What can hang from each mark
Q_659: Q_74 Q_402 Q_713
Q_125: Q_74
Q_713: Q_60
Q_392: Q_402
Q_74: Q_125
Q_402: Q_60 Q_125 Q_392 Q_659 Q_982
Q_60: Q_713

Each row was made from one small tree. The marks that hang from a mark follow it in brackets, in the order of their numbers. Every link used is in the known rows. Write each row's tree.
Known rows
Q_402[Q_392 Q_982]: [-24   3 -30 -12  -6  12   0 -19 -29   2 -20  -4  -8   3  -7  26   7  16
  10  29]
Q_402[Q_60 Q_392 Q_659[Q_713] Q_982]: [-20 -14 -27  13  15  19  31 -10 -46  -4   0  15  23  39 -26  29  -3  14
  15  31]
Q_392[Q_402[Q_60]]: [  2   9  -3   4   0   2  15  -2  -1  -7   4  -2 -30   0   6 -30  -9   3
   6  16]
Q_659[Q_74[Q_125] Q_402[Q_60 Q_982]]: [ 23  -7   1 -19 -17  18 -23  -5  23  -3 -64 -25 -11  21  10 -10 -24  10
  27  28]
Q_60[Q_713]: [-17   5  -9   5   5  -3   6   0   6   1   6   4   4   4  12  16  20  20
  -5 -27]
Q_659[Q_74 Q_402]: [  3   0   2  -7 -19  -6 -23   0  27   3 -28  -6 -12   8  11 -22 -15   9
  15   2]
Q_402[Q_125 Q_659[Q_74 Q_713] Q_982]: [-17  14 -36   6  31  17  -4 -21 -25   2   3  17  29   7 -13  11  53   9
  11   4]
Q_392[Q_402[Q_125]]: [-28  33 -15   0  22  -5 -13 -27   0 -15  21   2 -23 -16  22 -17  29   4
  -3 -10]
Q_392[Q_402[Q_659]]: [-27   9  -5  15   7 -15  -7 -13   6  -7  12   4 -13   4  -2  -3 -17   2
  10 -12]
Q_392[Q_402[Q_125 Q_982]]: [-34  30 -28 -11  22  10 -16 -33 -12  -9  10  -6 -20 -30  15  -2  43  16
  -7  11]
Q_392[Q_402]: [-13  20  -7  -2  -1  -4  -6 -16   1  -5   8  -2 -32 -11   5 -17   5   4
   4   1]
Q_402[Q_125 Q_392 Q_659[Q_713] Q_982]: [-47  12 -41   8  36  13   3 -34 -44 -11  18  20  29  20 -13  38  40  15
   7   4]
Q_392[Q_402[Q_125 Q_659]]: [-42  20 -14  18  28 -13 -15 -23   5 -15  28   8  -6   0  14  -3   7   1
   8 -24]
Q_713[Q_60]: [-19   8 -18 -18  -2  -5  17 -13  -5  -8   2   6   7  -3  -1  28  17   6
 -13 -19]
Q_402[Q_125 Q_392 Q_659[Q_74] Q_982]: [-39   9 -51   5  13   6 -12 -26 -21   2 -20   8   4  20   2  22  19   9
  32   9]
Q_402[Q_125[Q_74] Q_659]: [-28   5 -14  12  40  -6  -8 -19   9 -28  30  16  38  11   5   9 -15 -25
  13 -30]
Q_402[Q_60 Q_125 Q_659[Q_74] Q_982]: [ -8 -11 -28  13  20  13   7   0 -10   2 -15   3  17  15   3  -1  13   5
  21  21]
Q_402[Q_60 Q_659 Q_982]: [ -8 -30  -5  11  10  11  18  12 -11   0  -8  -3  24  16 -11  17 -21   8
   6  27]
Q_402[Q_125]: [-15  12  -9   3  21   1  -7 -10   1  -8  15   4   8  -5  14  -4  27  -1
  -7 -12]
Q_74[Q_125]: [ 11  11   5  -8  -1   3 -18 -13  12  -8 -19 -10  -5  14   1   8  -8 -10
  14 -12]
Q_659[Q_402 Q_713[Q_60]]: [-23   9  -5 -21   0  -5   6 -19   0 -18  12  12  23   6  -4  24  20  20
 -25 -26]

Write each row's tree
[-27  23 -37 -23 -17  -3   5 -34 -13  -9 -19  17  -3  25  -7  18  23  21
  10 -15] : Q_659[Q_74 Q_402[Q_392] Q_713[Q_60]]
[-40  14 -41  -9  16  12  -8 -31 -28  -8  -4  -1  -2  -3  10  26  34  15
   4  15] : Q_402[Q_125 Q_392 Q_982]
[-14   8 -37  -6  -9   7 -24 -30  -9   2 -55  -6  -8  37 -10  29 -13   0
  52   9] : Q_402[Q_392 Q_659[Q_74[Q_125]] Q_982]
[-24   1 -10   0  19   0  -6 -23  11 -37   7   5  10  27  27 -10 -37  -8
  19   0] : Q_659[Q_402[Q_60 Q_125[Q_74] Q_392]]
[-57  26 -31 -18  16  -6   3 -44 -15 -28  19  19  14  16  10  33  42  23
 -15 -32] : Q_659[Q_402[Q_125 Q_392] Q_713[Q_60]]
[-10 -12 -16  -2   9  17  26   6  -9   3  -8  -4  10   5   8  20  18  31
  -7  12] : Q_402[Q_60[Q_713] Q_982]
[-20   3 -22  10  17   6  17 -10 -17 -13   6   8  -6  23  18  -4   5   2
  13   8] : Q_402[Q_60 Q_125 Q_392]
[ 10   5  -6   5  -5  -5 -22 -10  20   2 -37  -2   1  35  -7   4 -21 -16
  43 -19] : Q_402[Q_659[Q_74[Q_125]]]
[-11  -2   0 -15   4  14 -11 -13  -9  -7  -2  -3  18  -4  -9  12  16  26
 -17  18] : Q_659[Q_402[Q_982] Q_713]
[-41  11 -12   1   8 -10 -26 -24  10 -19   0  -2  -5  13  27   3  -4  15
   3 -11] : Q_659[Q_402[Q_125 Q_392]]
[ 35   6  11  -8  -9  12  -9  -7  17  -9 -37  -3  -2  37   0 -27 -10   0
  25   5] : Q_659[Q_74[Q_125] Q_402[Q_60] Q_713]
[ -9   1 -10  20  52  10  23 -11 -11 -30  43  30  52  27  -6  -1  -4 -24
   8 -14] : Q_402[Q_60 Q_125[Q_74] Q_659[Q_713]]
[-38  -9 -29   5   4   4  -2 -16 -23  -1 -12   2   9  19 -14  40 -15  14
  19  17] : Q_402[Q_392 Q_659 Q_982]
[-48  14 -30 -21  20   7 -30 -43   1 -32  -3  -2  12   2  18  17  -8   6
   9   7] : Q_659[Q_402[Q_125[Q_74] Q_392 Q_982]]
[-49   5 -25  20  23 -10  -7 -21 -10 -14  14  12  12  29   9  22   0   1
  18 -19] : Q_402[Q_125 Q_392 Q_659]
[-24   5 -40 -11  29  24  12 -29 -26 -26   3   6  13  10   8  10   2  -7
  18  28] : Q_402[Q_60 Q_125[Q_74] Q_392 Q_982]
[-51   7 -44  -1  34   6  -9 -40 -17 -25  11  12  30  13   1  36  -5  -9
  22  -1] : Q_402[Q_125[Q_74] Q_392 Q_659 Q_982]
[-34  -4 -22  13  15   2  18  -6  -4  -4   3   0  -3  10   7  16   2  32
   3   1] : Q_392[Q_402[Q_60[Q_713] Q_659 Q_982]]
[-28   5 -17 -16  -1  13 -10 -27 -25  -7 -10   1   4  12 -11  22  10  31
  -2  23] : Q_659[Q_402[Q_392 Q_982] Q_713]
[ 13 -17  -4 -13 -15  14  -4   7  10   4 -43 -15  -7   7   6 -16 -18  20
  12  40] : Q_659[Q_74 Q_402[Q_60 Q_982]]
[-28  -6 -34  -1   2  15  28  -8 -25   2 -16  -1  -3  20   7  30  13  35
  10  19] : Q_402[Q_60[Q_713] Q_392 Q_982]
[  3   5 -15  15   7   2   7  -4 -12   6  -1  22  19  25 -24  -3  13  -3
  21  -7] : Q_402[Q_659[Q_74 Q_713]]
[ -8 -11 -25  -5  -3  19  20  -7 -31  -1 -21  -6  -6  15  -4  14  -7  15
  13  45] : Q_402[Q_60 Q_392 Q_982]
[ -5   3 -14  -8   2  16  12  -9 -14  -3  -8 -11 -26 -13   1 -12   3  15
   1  39] : Q_392[Q_402[Q_60 Q_982]]
[-19   9 -20 -16   4   9 -34 -17  14  -1 -25 -12  -1  -9  20  -8  25  20
   3  12] : Q_659[Q_74 Q_402[Q_125 Q_982]]
[-10  15 -18 -24 -10  -3   2 -20   2  -5 -12  14   9   8  -5   8  29  17
  -5 -20] : Q_659[Q_74 Q_402 Q_713[Q_60]]
[-25 -23 -23  11   5  11  18  -3 -26  -3 -15   1  10  33 -10  28 -27  13
  21  33] : Q_402[Q_60 Q_392 Q_659 Q_982]
[  7  -5  -8  17   2  -1   6   4  23   1 -33   1   8  53   8   6 -16   2
  42 -30] : Q_402[Q_60[Q_713] Q_659[Q_74[Q_125]]]
